Each row was made from one path, in order. Every step used is in the known rows, and no mark comes twice. Write each row's path.
Known rows
S X T G: [ 0.24  0.07  0.16 -0.14 -0.37 -0.03 -0.17 -0.03 -0.12  0.14  0.78  0.09
 -0.14  0.00 -0.28 -0.33  0.04  0.15  0.31]
S X W: [ 0.22  0.04  0.01 -0.09  0.03  0.17 -0.48 -0.17 -0.18  0.07  0.70 -0.11
 -0.10  0.03 -0.03  0.09  0.16  0.17 -0.21]
X S: [-0.09  0.11  0.27 -0.03 -0.13 -0.05 -0.33 -0.29  0.10  0.00 -0.25  0.05
  0.21  0.11 -0.35 -0.20  0.04  0.17  0.11]
S X T: [ 0.09  0.08  0.23 -0.06 -0.38 -0.03 -0.09 -0.18 -0.14  0.18  0.85 -0.03
 -0.10  0.03 -0.29 -0.22  0.20  0.24  0.19]
P B W G: [ 0.00 -0.01  0.11  0.09  0.11  0.08  0.18  0.20  0.12  0.24 -0.16 -0.16
 -0.21  0.19  0.48  0.10 -0.27 -0.08 -0.20]
G W B: [-0.30  0.01 -0.13  0.04  0.13 -0.05  0.15 -0.20  0.09 -0.13 -0.32  0.01
  0.23 -0.12 -0.30  0.15  0.22 -0.04  0.15]
P B W X T G: [ 0.11 -0.09 -0.22 -0.06  0.08  0.13  0.54  0.24  0.18 -0.08 -0.37  0.14
 -0.23  0.20  0.11 -0.15 -0.14 -0.27  0.07]
B P: [-0.07  0.14  0.14  0.10 -0.27 -0.08 -0.14  0.09  0.10  0.31 -0.41 -0.02
  0.03 -0.06  0.01  0.15 -0.01  0.08 -0.04]
B W: [-0.04  0.10  0.12 -0.02  0.10  0.11 -0.01 -0.06  0.30  0.11 -0.01 -0.13
  0.10 -0.07  0.02  0.18 -0.07  0.00  0.01]
G W: [-0.20 -0.03  0.21 -0.04  0.06 -0.07 -0.03  0.00 -0.13 -0.15  0.09 -0.08
  0.23  0.00 -0.34 -0.01  0.09  0.15  0.28]
S X T G W P B: [ 0.23 -0.21 -0.06 -0.02 -0.08 -0.21  0.23  0.22 -0.38 -0.18  0.64  0.17
 -0.21 -0.03  0.27 -0.26 -0.09  0.07  0.08]
P B W X T: [-0.03 -0.08 -0.15  0.02  0.09  0.11  0.64  0.10  0.16 -0.04 -0.30  0.02
 -0.19  0.24  0.11 -0.04  0.01 -0.19 -0.04]
T G W P: [ 0.00 -0.05  0.07 -0.01  0.02 -0.15 -0.10  0.20 -0.11 -0.18  0.02  0.05
  0.21 -0.20  0.05 -0.08 -0.10  0.01  0.20]
P B W G T: [ 0.01 -0.07 -0.01  0.01  0.13  0.03  0.13  0.08  0.04 -0.04  0.11 -0.10
 -0.18  0.06  0.34  0.02 -0.42 -0.26 -0.28]
P B: [ 0.05 -0.07  0.03  0.22  0.00  0.04  0.02  0.05 -0.18 -0.04 -0.15 -0.03
 -0.07  0.18  0.01  0.12 -0.06  0.03  0.22]
W B P: [-0.17  0.19 -0.22  0.18 -0.19 -0.06  0.06 -0.10  0.33  0.33 -0.83  0.08
  0.04 -0.20  0.03  0.32  0.13 -0.11 -0.18]
S X W B: [ 0.13  0.08 -0.33 -0.01  0.12  0.20 -0.28 -0.35  0.05  0.10  0.28 -0.03
 -0.09 -0.10  0.00  0.25  0.30 -0.02 -0.36]
X T G W: [-0.17 -0.14  0.23 -0.09 -0.01 -0.13  0.12  0.11 -0.02 -0.17  0.09  0.01
  0.15  0.03 -0.25 -0.44  0.09  0.10  0.74]
S X: [ 0.19  0.17  0.15 -0.09 -0.30  0.03 -0.32 -0.17 -0.22  0.17  0.79  0.01
 -0.06 -0.03 -0.36  0.12  0.04  0.20 -0.15]

Which path is each row?
[-0.07 -0.04  0.15 -0.13  0.08 -0.06 -0.10  0.15 -0.13 -0.21  0.03  0.04
  0.17 -0.04 -0.33 -0.11 -0.07  0.07  0.41]  T G W
[ 0.13 -0.21 -0.16  0.34  0.29  0.09 -0.12  0.10 -0.12 -0.07 -0.24 -0.13
 -0.06  0.06  0.72  0.13  0.00 -0.07 -0.06]  X W P B
[-0.19  0.05 -0.26 -0.05  0.04 -0.14  0.13  0.13  0.23  0.04 -0.85  0.20
  0.09 -0.24 -0.03  0.16  0.00 -0.13 -0.06]  T G W B P
[ 0.15  0.08  0.15 -0.11 -0.11  0.15 -0.50 -0.05 -0.20  0.31  0.70 -0.21
 -0.22  0.12  0.14 -0.08  0.08  0.16 -0.43]  S X W G
[ 0.37 -0.13 -0.21  0.17  0.13  0.09 -0.25  0.00 -0.33 -0.02  0.50 -0.05
 -0.25  0.01  0.61  0.20  0.00  0.03 -0.48]  S X W P B
[ 0.07 -0.05  0.18 -0.27 -0.17 -0.13 -0.02  0.03 -0.24 -0.10  0.84  0.09
 -0.06 -0.02 -0.36 -0.38  0.08  0.21  0.32]  S X T G W
[-0.09  0.08  0.15 -0.12 -0.03  0.03 -0.08 -0.05  0.21  0.06  0.32 -0.16
  0.02 -0.10  0.08 -0.06 -0.29 -0.17 -0.21]  B W G T
[-0.10  0.04  0.00 -0.36  0.00 -0.06 -0.07 -0.03 -0.07 -0.36 -0.44  0.29
  0.18  0.14 -0.66 -0.32 -0.02 -0.01 -0.09]  T G W X S
[-0.24  0.05  0.07 -0.27 -0.02 -0.08  0.03 -0.18 -0.10 -0.32 -0.37  0.17
  0.23  0.18 -0.68 -0.22  0.12  0.08 -0.22]  G W X S
[-0.05 -0.19 -0.03  0.21  0.16 -0.16  0.21  0.18 -0.27 -0.24 -0.08 -0.01
  0.06 -0.01  0.28  0.11 -0.08  0.01  0.04]  G W P B
[ 0.12 -0.08 -0.04  0.34 -0.05 -0.06  0.04  0.11 -0.17  0.00 -0.18  0.00
 -0.03  0.01  0.38  0.16 -0.11 -0.03  0.00]  W P B
[-0.26 -0.09 -0.12  0.00  0.08 -0.10  0.30 -0.07  0.20 -0.16 -0.33  0.10
  0.16 -0.09 -0.21 -0.30  0.23 -0.08  0.63]  X T G W B
[ 0.00  0.17 -0.09 -0.14  0.01  0.18  0.20  0.00  0.21  0.05 -0.18 -0.01
  0.03  0.01 -0.24  0.21 -0.01 -0.15 -0.34]  B W X
[ 0.04  0.08  0.06  0.08  0.04  0.03  0.02  0.00  0.32  0.13 -0.05 -0.12
  0.11 -0.24  0.41  0.21 -0.11 -0.07 -0.18]  B W P
[-0.15  0.04 -0.34  0.19  0.15  0.09 -0.11 -0.11  0.38  0.24 -0.89 -0.04
  0.02 -0.13  0.36  0.28  0.24 -0.14 -0.26]  X W B P
[ 0.06 -0.04 -0.03  0.10  0.25  0.11  0.21  0.07  0.14 -0.01 -0.20 -0.07
 -0.11  0.09  0.29  0.26 -0.20 -0.09 -0.03]  P B W
